Each row was made from one path, in order. Every step used is in the known rows, and no mark comes twice. Write each row's path.
In the rows, 128 means zero.
Known rows
t -> e -> b: [ 91 130 109  97 137  67 123 120  97 123 134 146  99 125 107 107 139 127
  95  79 128  94 175 106]
g -> f -> t -> e: [ 88 156 107  65 107  56 131 112 136 141 142 156 111 109  51 153  98 125
 163  88 165 104 140 139]
b -> e -> g -> f -> y: [113 147 141 104 135  67  86 127  90 150 101 118 193 122  92  92 128 161
 142 114 121  65 164 163]
f -> t -> e: [102 141 104 111 103  79 132 135 127 108 149 157  69 120  77 151  86 128
 143  68 168 105 148 133]
t -> e -> b -> f: [ 94 124 104  88 167  63 106 136 116 130 103 189 107 103 102 113 140 116
 101 125 127  70 163 133]
g -> f -> t -> e -> b: [ 83 149  94  33 130  27 130  94 118 151 146 158 110 108  41 138 105 151
 156  75 154  83 163 131]
e -> y: [128 124 118 116 130 114 104 110 126 125 142 150 121 159 108 162 149 112
 144 105 112 111  99 121]
f -> t: [137 128 116 111 122 104 135 118 138 121 148 145  93 121  89 150  81 158
 169 106 157 115 133 144]
f -> g -> q: [130 121 131 118 171 119 109 147  89  58 162 107 144 143 151 163 121 139
 163  96 148 101 168 131]
b -> q: [130 100 146 130 148 138 121 130 107 116 121 117 133 153 138 135 138 137
 126 107 142  98  97 116]
f -> g: [135 138 121 137 162 104 139 120 121 103 124 115 125 133 137 150 125 150
 144  96 135 118 143 146]
b -> f -> t -> e: [116 134  93  98 139  71 113 145 149 117 116 202  78  99  75 157  86 127
 151 118 166  81 140 156]
b -> f: [138 120 127 119 163 118 108 146 150 136 100 173 137 107 121 135 129 125
 130 175 121 101 121 150]
f -> b -> q: [118 100 146 129 162 140 143 103  96 140 124 142 132 173 142 138 111 128
 116  76 149  84 102 129]
t -> e -> g: [105 156 141 142 128 100 127 156  84  95 141 117  93  83 117 104 125 132
  91  76 138 112 159 134]
t -> e: [ 91 141 115 124 114 101 125 139 118 114 126 145  95 130 115 125 130 102
 107  91 145 114 144 115]
e -> b: [122 123 118 100 148  98 124 112  99 140 129 125 131 119 120 111 134 153
 121 113 118 104 155 128]
q -> g -> f: [115 142 140 109 114 136 137 120 108 136 116 120 173  92 123  92 144 166
 147 143 119 117 106 120]
q -> g -> f -> t -> e -> c: [ 98 170 108  61  89  71 126 128 100  89 101 149  92 100  50 104 131 201
 181 124 142  67 105 142]
q -> g -> f -> b: [102 137 143 102 126 137 166  93  93 163 120 144 177 116 130  97 117 156
 140 114 134 101 108 127]
g -> f -> b: [104 136 127  78 146 111 159  84 122 185 135 156 172 144 113 141 110 114
 135 112 139 109 127 140]
f -> t -> e -> y: [103 134  87  90 106  60 111 113 124 113 161 182  64 147  53 184 100 110
 164  52 146  84 123 125]
b -> f -> t -> e -> y: [110 125  81  80 140  54  95 130 143 115 131 224  73 127  52 188 106 108
 166  92 150  64 114 146]
b -> f -> y: [127  95  96 130 137 108  99 163 150 153 106 199 151 123  99 129 111 125
 137 149 107  84 117 179]

Which path is each row?
[100 135  94  80 125  47 127 116 104 116 153 155  74 109  67 131  91 146
 136  58 149  81 174 132] | f -> t -> e -> b
[118 121 171 100 180 128 147 103  70 155 138 117 170 122 120 116 112 157
 119  81 145  74 109 148] | e -> g -> f -> b -> q
[ 96 157 145  75 156  82 138  67 106 180  85 145 184 167 123 120 117 120
 142 119 154  76 160 133] | g -> f -> b -> e
[127 102 160 149 135 163 120 139  83  93 110 112 137 127 148  98 139 179
 129 110 130  89  81 100] | b -> q -> g
[103 141 147 120 148 119 100 180  55  51 175 110 112  94 130 112 128 126
 107  79 152  97 180 112] | t -> e -> g -> q
[100 161 159  89 137 101 142  76  76 156  71 138 186 140 137  77 127 159
 146 120 145  61 146 115] | q -> g -> f -> b -> e
[102 124 115 115  90 114 122 135 111 153 120 141 183 111  94  90 130 164
 149 119 106 100 102 144] | q -> g -> f -> y
[130 108 114  93 181  90 109 128 127 149 104 171 134 105 114 114 135 142
 126 159 109  80 141 147] | e -> b -> f
[119 145 127  87 106 106 142 112 115 131 136 131 143  87  83 117  99 189
 185 120 145 101 102 136] | q -> g -> f -> t
[ 78 149 108  56 109  45 135 105  84 125 135 143 111  85  61  96 112 186
 157  69 147  65 152 120] | q -> g -> f -> t -> e -> b
[114 114 157 113 135 140 124 119  90 123 105 109 174 119 123  98 154 178
 140 126 125  90  72 110] | b -> q -> g -> f
[128 151 149  99 147 109 132 128 105 140 140 104 165  79 108 108 139 155
 133 130 122 126 132 150] | e -> g -> f
[ 86 144 104  67  95  66 121 103 104 116 148 176 106 119  51 147 119 148
 175  65 142  77 102 114] | q -> g -> f -> t -> e -> y
[ 74 124 144  75 143  84 117 111  62 122 104 124 143 116 108  79 164 173
 105  71 127  52 119  94] | t -> e -> b -> q -> g -> f
[116 104 160 146 144 165 155 113  60 114 117 136 135 146 162 100 114 171
 111  74 141  69  83 112] | f -> b -> q -> g
[123 140 114  69 122  89 135 105 146 157 143 139 143 110  68 157  93 151
 184 121 153 115 128 147] | g -> f -> t
[102 116 108  71 219  57  88 153  76  65 131 171 113 109 120 148 135 132
 138  95 146  44 201 136] | t -> e -> b -> f -> g -> q
[124 137 137 103 137  86  80  90 105 118  94 143 137 188 120 146 160 116
 149 115 123  72 134 115] | b -> e -> y
[ 95 166 140  95 132  84 129 141  94 128 140 117 134  79  95 108 139 128
 105  96 136 113 149 132] | t -> e -> g -> f
[ 95 154 146  75 141  88 125  54  71 152  89 166 176 173 119 118 145 143
 162  94 130  44 118 113] | q -> g -> f -> b -> e -> y
[115 174 139  48 154  72 125  78  99 149  51 155 162 181 107 114 147 156
 164 156 135  50 146 153] | g -> f -> b -> e -> c
[131 158 164 128 166 101 139 101  61 124 100 122 142 131 147  93 102 154
 116  84 147  64 185 143] | f -> b -> e -> g
